What can hang from each mark:
zipod: rebe refiroz suga
rebe: vife zipod
lisoker: komum suga
vife: komum rebe
suga: lisoker vife
nevez: suga
refiroz: lisoker nevez vife

Known rows, with every way that one mark hangs from another:
lisoker{komum suga{vife}}: [-0.333  0.143  1.354  1.626  1.351  3.380  1.211 -0.448 -0.980 -1.087
 -1.310  3.348  0.103 -0.118  0.822  0.350  0.037  0.960  0.667  0.920
 -1.871 -1.702]
refiroz{nevez vife}: [ 1.771  0.427  1.773  1.392 -1.638  0.638  0.551 -0.835 -2.552 -2.134
 -0.715  0.825  1.157 -0.503 -1.254  0.995  1.355 -1.090  1.954  0.998
 -1.375  2.068]
vife{komum}: [-0.230  0.029  0.327  2.511  0.634  1.695  0.092 -0.481 -0.525  0.655
  0.029 -0.442  0.528  0.263 -0.057  1.121  0.801  0.554  0.769  0.088
 -0.277  1.614]
rebe{vife{komum} zipod{suga}}: [ 0.508  0.755 -0.294  1.868  0.823 -1.103  0.265  0.119 -0.266  1.522
  0.551  0.084 -0.490  1.074 -1.465  3.022  1.717  0.278 -0.506 -0.793
 -0.135  0.613]
zipod{rebe{vife}}: [-0.619  0.158  1.954 -0.377  0.768  1.640  0.569  0.816 -2.089 -0.996
 -1.186  1.997  0.438 -0.646  0.395  0.718  0.014 -1.571 -0.748  0.063
 -1.558 -0.218]
nevez{suga{lisoker vife}}: [ 0.616 -0.387  1.335  1.600  0.063  0.124 -0.667  0.512 -2.114  0.119
 -0.052  3.899 -0.765  0.182  1.630 -0.978  0.479  0.534  1.527  0.877
 -1.966 -2.496]
rebe{vife zipod{refiroz suga}}: [ 1.630  0.887 -0.759  0.175  0.913 -1.316 -0.134  0.695 -1.079 -0.212
 -1.614  0.620  0.188  0.953 -0.369  2.504  2.361 -1.284 -1.917 -0.630
  0.146 -1.274]
rebe{zipod}: [ 1.487  0.233  0.165  0.661  1.190  0.015  0.639 -0.538 -1.805  0.495
 -0.916  0.442  0.173  0.828  0.006  2.536  0.967 -1.091 -1.142  0.060
 -0.357  0.511]
suga{lisoker vife{komum}}: [ 0.505 -0.232 -0.355  3.140  0.680  1.629 -0.155  0.091 -1.231  0.183
  0.206  1.429  0.233 -0.125  0.831  0.795 -0.482  1.805  2.303  0.405
 -1.031 -0.852]
suga{lisoker{komum} vife{rebe{zipod}}}: [ 0.491 -0.200 -0.401  1.477  1.009  2.019  1.730 -0.300 -1.947 -0.615
 -2.483  2.801  0.768  0.544  0.696  1.686 -0.141  0.458  0.004  0.993
 -2.543 -2.663]
vife{rebe{zipod}}: [ 0.650 -0.015  0.168  0.777  0.400  0.836  1.170 -0.432 -2.139  0.248
 -2.765 -0.277  0.859  1.151 -0.178  2.020  1.071 -1.146 -1.095  0.116
 -1.339  0.042]
suga{lisoker vife}: [ 1.131 -0.087 -0.008  1.639  0.605  1.266 -0.445  0.437 -2.463 -0.715
 -0.317  2.591  0.238 -0.029  1.319  0.562 -0.241  0.510  0.801  0.941
 -1.595 -1.723]
nevez{suga{vife}}: [ 0.153  0.274  1.700  1.617 -1.320 -0.154 -0.420  0.055 -1.960  0.327
 -1.047  3.070 -0.576  0.520  0.289 -1.012  0.879  0.308  0.682  0.143
 -1.550 -1.336]
rebe{zipod{refiroz{vife}}}: [ 1.895  0.736 -0.205  0.881 -0.289  0.037  0.981 -1.156 -2.441 -1.234
 -3.230  0.156  1.408  0.395 -0.242  2.435  1.534 -1.147  0.488 -0.595
 -0.649 -0.508]
nevez{suga{lisoker{komum} vife{rebe}}}: [-1.114 -0.513  1.496  1.858 -0.034  2.165  0.639  0.135 -1.341 -0.616
 -1.652  4.430  0.152  0.160  1.530 -1.432  0.783  0.782  1.201  1.486
 -3.498 -3.223]
lisoker{komum suga{vife{rebe{zipod}}}}: [-0.159 -0.044  0.832  1.382  1.256  3.054  2.485 -0.722 -1.400 -0.585
 -3.664  2.394  0.615  0.740  0.211  1.545  0.052  0.697  0.165  0.397
 -2.326 -2.312]
refiroz{lisoker vife}: [ 0.888  0.745  0.842  1.706 -0.751  0.585  0.477 -0.240 -2.864 -1.230
 -0.702  0.968  0.996 -0.016  0.960  1.405  1.425 -1.025  2.328  1.468
 -2.058  0.858]
refiroz{lisoker nevez}: [ 2.480 -0.066  1.152  0.966  0.578  0.582  0.218  0.667 -1.972 -1.485
  0.219  0.210  0.616 -0.241  0.713  1.185  1.297 -1.801  1.717  2.484
 -0.192  2.012]
vife{rebe{zipod{suga{lisoker{komum}}}}}: [ 0.788 -0.513 -0.981  1.456  2.446  1.334  1.238 -0.401 -1.647 -0.638
 -0.869  1.833  0.694  1.208  0.486  1.712  2.197  0.039 -1.311  1.477
 -2.587 -1.518]
nevez{suga{lisoker}}: [ 0.243 -0.768  1.695  0.869  1.628  0.533 -0.521  0.323 -1.395  0.403
  0.851  3.017 -0.648  0.176  2.144 -0.472  1.559 -0.477  0.786  1.335
 -1.758 -1.323]
rebe{vife zipod{suga}}: [ 1.180  0.966  0.073  0.450  0.840 -1.624 -0.002  0.473 -1.504  0.635
  0.060  1.199 -0.462  1.157 -0.929  2.682  1.941 -0.959 -1.881 -0.319
 -0.679 -0.271]
zipod{rebe{vife{komum}}}: [-1.304  0.007  1.527  1.034  0.750  2.078  0.811  0.511 -0.978 -0.098
 -0.698  0.941  0.437 -0.768 -0.108  0.936 -0.196 -0.265  0.724 -0.476
 -1.006  0.669]
zipod{suga{vife{komum rebe}}}: [-0.016  0.224 -0.905  3.883 -1.665  1.065 -0.154 -0.186 -1.966 -0.188
 -1.879 -0.206  0.874  1.159 -1.432 -0.213  1.222  2.098  0.925 -0.222
 -1.973 -0.040]
lisoker{komum suga}: [-0.681 -0.285  1.707  0.995  2.844  3.792  1.252 -0.664 -0.213 -0.775
 -0.422  2.505  0.328 -0.014  1.294  0.816  0.985 -0.053 -0.051  1.341
 -1.614 -0.427]
suga{lisoker}: [ 0.801 -0.541  0.292  1.010  2.094  1.487 -0.335  0.194 -1.638 -0.303
  0.614  1.721  0.373 -0.010  1.806  1.018  0.748 -0.498  0.120  1.395
 -1.397 -0.514]
nevez{suga{lisoker{komum}}}: [-0.628 -0.632  1.693  1.104  2.190  1.748  0.216 -0.135 -0.423 -0.049
  1.054  4.284 -0.471 -0.045  2.143 -0.431  1.672 -0.171  0.425  1.877
 -2.312 -1.682]

Rows:
[ 2.266  0.586 -2.276  3.045 -0.074 -0.697  0.034 -0.432 -1.498 -0.019
 -2.356 -0.654  0.562  1.357 -1.166  1.736  1.550  1.381  0.414 -1.132
  0.507 -1.034]
rebe{zipod{refiroz suga{vife{komum}}}}
[ 0.457  0.190  0.263 -0.080  0.981  0.798 -0.309  1.134 -2.205 -2.134
 -2.209  1.486  0.859 -0.187  0.147  0.105  1.764 -1.232 -1.468 -0.233
 -0.963 -1.371]
zipod{rebe{vife} refiroz suga}
[ 0.681  0.154  0.808  0.597 -0.496  2.126  0.933 -0.736 -3.529 -3.162
 -3.850  0.775  2.088 -0.808  0.336  0.117  0.995 -1.152  0.909 -0.132
 -1.854 -0.576]
zipod{rebe refiroz{vife}}
[ 0.694 -0.387 -0.865  2.792  0.552  1.270  1.183 -0.194 -1.725  0.721
 -2.094  0.370  0.597  0.801  0.172  2.026 -0.363  1.530  1.906 -0.114
 -1.395 -1.526]
suga{lisoker vife{komum rebe{zipod}}}
[ 1.606 -0.047  2.310  1.454 -1.850 -0.450 -0.229  0.287 -2.020 -0.786
 -0.801  2.648 -0.430  0.030 -0.644 -1.196  1.073 -0.288  1.713  0.843
 -0.828 -0.006]
refiroz{nevez{suga{vife}}}
[-1.147 -0.173  1.363  1.838  0.577  4.200  1.658 -0.337 -1.270 -1.251
 -3.118  2.805  0.907  0.184  0.632 -0.093  0.187  1.008  0.703  0.992
 -2.886 -2.000]
lisoker{komum suga{vife{rebe}}}
[-0.813 -0.770  0.986  3.061 -0.486  1.461  0.077  0.220 -1.161  0.821
 -1.295  2.109  0.000  0.392  1.004 -1.199  0.544  1.826  3.082  0.444
 -2.424 -2.079]
nevez{suga{lisoker vife{komum rebe}}}
[ 0.031 -0.141 -0.141  2.128  0.512  1.296  1.399 -0.773 -0.959  1.182
 -2.213 -1.396  0.924  1.114 -0.716  2.298  0.910  0.191  0.382 -0.367
 -0.815  0.932]
vife{komum rebe{zipod}}
[ 0.547  0.420  0.030  2.867 -0.767  0.580  2.007 -0.898 -2.190  0.126
 -2.548 -1.311  1.436  0.753 -0.205  2.949  1.301 -0.017  3.354  0.403
 -1.999  1.120]
refiroz{lisoker vife{komum rebe{zipod}}}
[ 1.361  0.364  0.817 -0.563  3.277  0.782  1.145  1.342 -0.565 -0.143
 -2.098  0.916 -0.104  0.169  2.455  3.082  1.011 -1.870  1.207  0.550
  0.252 -2.089]
rebe{vife zipod{refiroz{lisoker{suga}}}}
[ 1.528 -0.521 -0.526  1.682  1.124  0.930 -0.215  0.591 -4.149 -2.166
 -0.639  2.822  0.441  0.041  0.690 -0.552  0.500  0.765  0.093  0.775
 -2.536 -2.168]
zipod{rebe suga{lisoker vife}}
[ 0.321 -0.398 -0.064  1.716 -0.152  1.981  0.027  0.539 -2.747 -0.908
 -2.067  2.038  0.900  0.161  1.135 -0.036 -0.169  0.541  0.871  0.958
 -2.586 -2.014]
suga{lisoker vife{rebe}}
[-0.265 -0.556 -0.373  3.147 -0.084  2.492  0.295  0.219 -1.554 -0.020
 -1.602  0.884  0.976  0.268  0.628  0.298 -0.365  1.770  2.414  0.449
 -2.045 -1.275]
suga{lisoker vife{komum rebe}}
[-0.161 -0.133  0.917  3.028  0.780  2.641  0.622 -0.368 -0.820  0.253
 -0.975  0.996 -0.012  0.195  0.353  0.662 -0.267  2.035  2.391 -0.242
 -0.810 -0.528]
lisoker{suga{vife{komum}}}
[ 1.922 -0.291  2.449  0.952  0.095 -0.434 -0.018  0.770 -1.621 -0.671
  0.488  1.529 -0.398 -0.032  1.041 -0.234  2.139 -1.800  2.435  2.460
 -0.675  1.150]
refiroz{lisoker nevez{suga}}
[ 3.079 -0.104 -0.351  1.276  0.232  0.084 -0.710  0.271 -1.760 -2.415
 -1.146 -0.157  1.110  0.329 -0.722  0.178  2.964 -1.065 -0.245  1.134
  0.311  0.862]
zipod{refiroz{nevez} suga}
[ 1.005  0.112  1.828  1.562 -2.376  1.431  1.070 -0.749 -2.871 -2.474
 -2.588  0.267  1.875 -0.180 -1.452  0.477  1.478 -1.050  2.062  1.149
 -2.384  1.645]
refiroz{nevez vife{rebe}}
[ 0.918  0.164 -0.705  1.865  2.312 -0.723  0.112  0.527 -0.267  1.367
  1.655  1.005 -0.657  0.834 -0.038  3.123  1.457  0.524  0.441 -0.225
 -0.539 -0.598]
rebe{vife{komum} zipod{suga{lisoker}}}
[ 0.242 -0.059 -0.015  1.779  1.184  2.399  0.340 -0.082 -1.342 -1.058
 -0.127  3.851  0.379 -0.181  1.311  0.619 -0.163  0.829  0.476  1.517
 -2.077 -1.978]
suga{lisoker{komum} vife}
[ 0.429  0.636 -0.272  1.005  1.105  0.267  0.728  0.311  0.536  1.029
 -1.837 -0.399  0.450  0.255 -0.161  3.074  0.850 -0.478  0.311 -1.218
  1.098 -0.258]
rebe{vife{komum} zipod{refiroz}}
[ 3.413 -0.114  0.050  0.206  0.950  0.011  0.693 -0.181 -1.501 -1.348
 -2.320 -0.623  1.007  0.220 -0.381  2.188  1.540 -1.929 -0.031  0.505
  1.311  0.579]
rebe{zipod{refiroz{nevez}}}
[ 0.196 -0.779  1.131  0.155  4.098  4.538  2.060  0.380 -1.537 -3.034
 -2.883  1.897  1.353 -0.870  3.307  0.311  0.905 -1.110  1.288  2.035
 -1.469 -1.916]
zipod{rebe refiroz{lisoker{komum suga}}}
[ 2.525 -0.227  1.747  1.423  0.756  1.518  0.759  0.887 -2.274 -1.812
 -0.897  1.655  0.044 -0.345  1.131  0.690  0.186 -0.248  3.334  2.221
 -0.723 -0.161]
refiroz{lisoker{suga{vife}} nevez}
[ 1.659 -0.034  1.260  1.109  1.130  1.829  1.025  0.232 -0.985 -1.862
  0.397  1.487  0.754 -0.435  0.802  1.280  1.406 -1.489  1.428  3.099
 -0.812  1.646]
refiroz{lisoker{komum} nevez}
[-0.066  0.680  0.540  1.323  0.876  0.012  0.856  0.067  0.238  1.848
 -0.082  0.150 -0.282  0.449 -0.647  3.282  0.445 -0.335  0.209 -0.968
  0.242  0.715]
rebe{vife{komum} zipod}
[-0.928 -0.375  0.935  3.084  0.050  3.556  1.083 -0.250 -1.134  0.108
 -2.766  0.520  0.719  0.333  0.142  0.109 -0.166  1.945  2.621 -0.124
 -1.786 -0.918]
lisoker{suga{vife{komum rebe}}}
[ 1.580  0.914 -0.392  1.109  0.595  0.843  1.913 -0.879 -1.648 -1.821
 -2.700  0.846  1.520  0.205  1.105  2.917  1.854 -1.273  1.542  1.170
 -1.189 -0.791]
rebe{zipod{refiroz{lisoker{komum} vife}}}
[-0.979  0.058  1.912  1.755  0.789  3.941  2.349 -0.662 -1.736 -2.030
 -2.429  2.056  1.499 -0.135  1.651  0.920  1.459 -0.260  3.119  2.182
 -3.883 -0.725]
refiroz{lisoker{komum suga} vife{rebe}}
[ 1.336 -0.548  2.220  0.910  2.883  3.063  1.640  0.252 -0.560 -2.000
  0.262  1.911  0.335 -0.563  1.656  1.210  1.314 -1.035  2.357  3.254
 -1.007  0.776]
refiroz{lisoker{komum suga} nevez}
[ 0.576 -0.013 -0.495  3.056 -0.502  1.100  0.205 -0.234 -3.025 -1.199
 -1.183  0.668  0.598  0.370 -1.211 -0.335  0.570  1.737  0.860 -0.448
 -1.585 -0.006]
zipod{rebe suga{vife{komum}}}
[-0.297 -0.252  1.419  1.707  0.704  1.358  0.173  0.062 -1.019 -0.296
  0.133  5.088 -0.559 -0.081  1.721 -0.841  0.680  0.844  1.154  1.468
 -2.503 -2.839]
nevez{suga{lisoker{komum} vife}}
[ 1.282  0.144  2.557  2.862 -1.579 -0.245  0.713 -0.371 -1.345 -0.721
  0.402  0.745  0.141 -0.349 -0.157  0.229  2.158 -0.228  5.501  1.566
 -1.219  2.100]
refiroz{lisoker nevez{suga} vife{komum}}
[ 0.908 -0.664 -0.875  3.040  1.057  1.452  0.007  0.154 -3.036 -1.309
 -0.226  1.645  0.449  0.023  0.273 -0.155  0.340  2.011  1.495  0.187
 -2.006 -1.284]
zipod{rebe suga{lisoker vife{komum}}}
[ 0.726 -0.534  0.834  1.259  0.121 -0.201  0.695  0.231 -2.562  0.626
 -2.350  2.818 -0.300  0.925  1.038  0.211  0.642  0.211  1.082  0.344
 -2.382 -3.180]
nevez{suga{lisoker vife{rebe{zipod}}}}
[ 1.267  0.088 -0.785  1.322  0.330 -0.262  0.490 -0.410 -2.575 -0.138
 -2.094 -0.348  0.680  1.775 -0.882  1.692  2.469 -0.503 -1.718  0.171
 -1.739 -0.046]
vife{rebe{zipod{suga}}}
[ 2.248 -0.066 -1.827  1.964  0.829  0.371 -1.265  0.701 -2.546 -1.836
 -1.304  1.895  0.680  0.511  1.084 -0.071  1.519  0.804  0.245  0.724
 -1.016 -2.856]
zipod{refiroz suga{lisoker vife}}
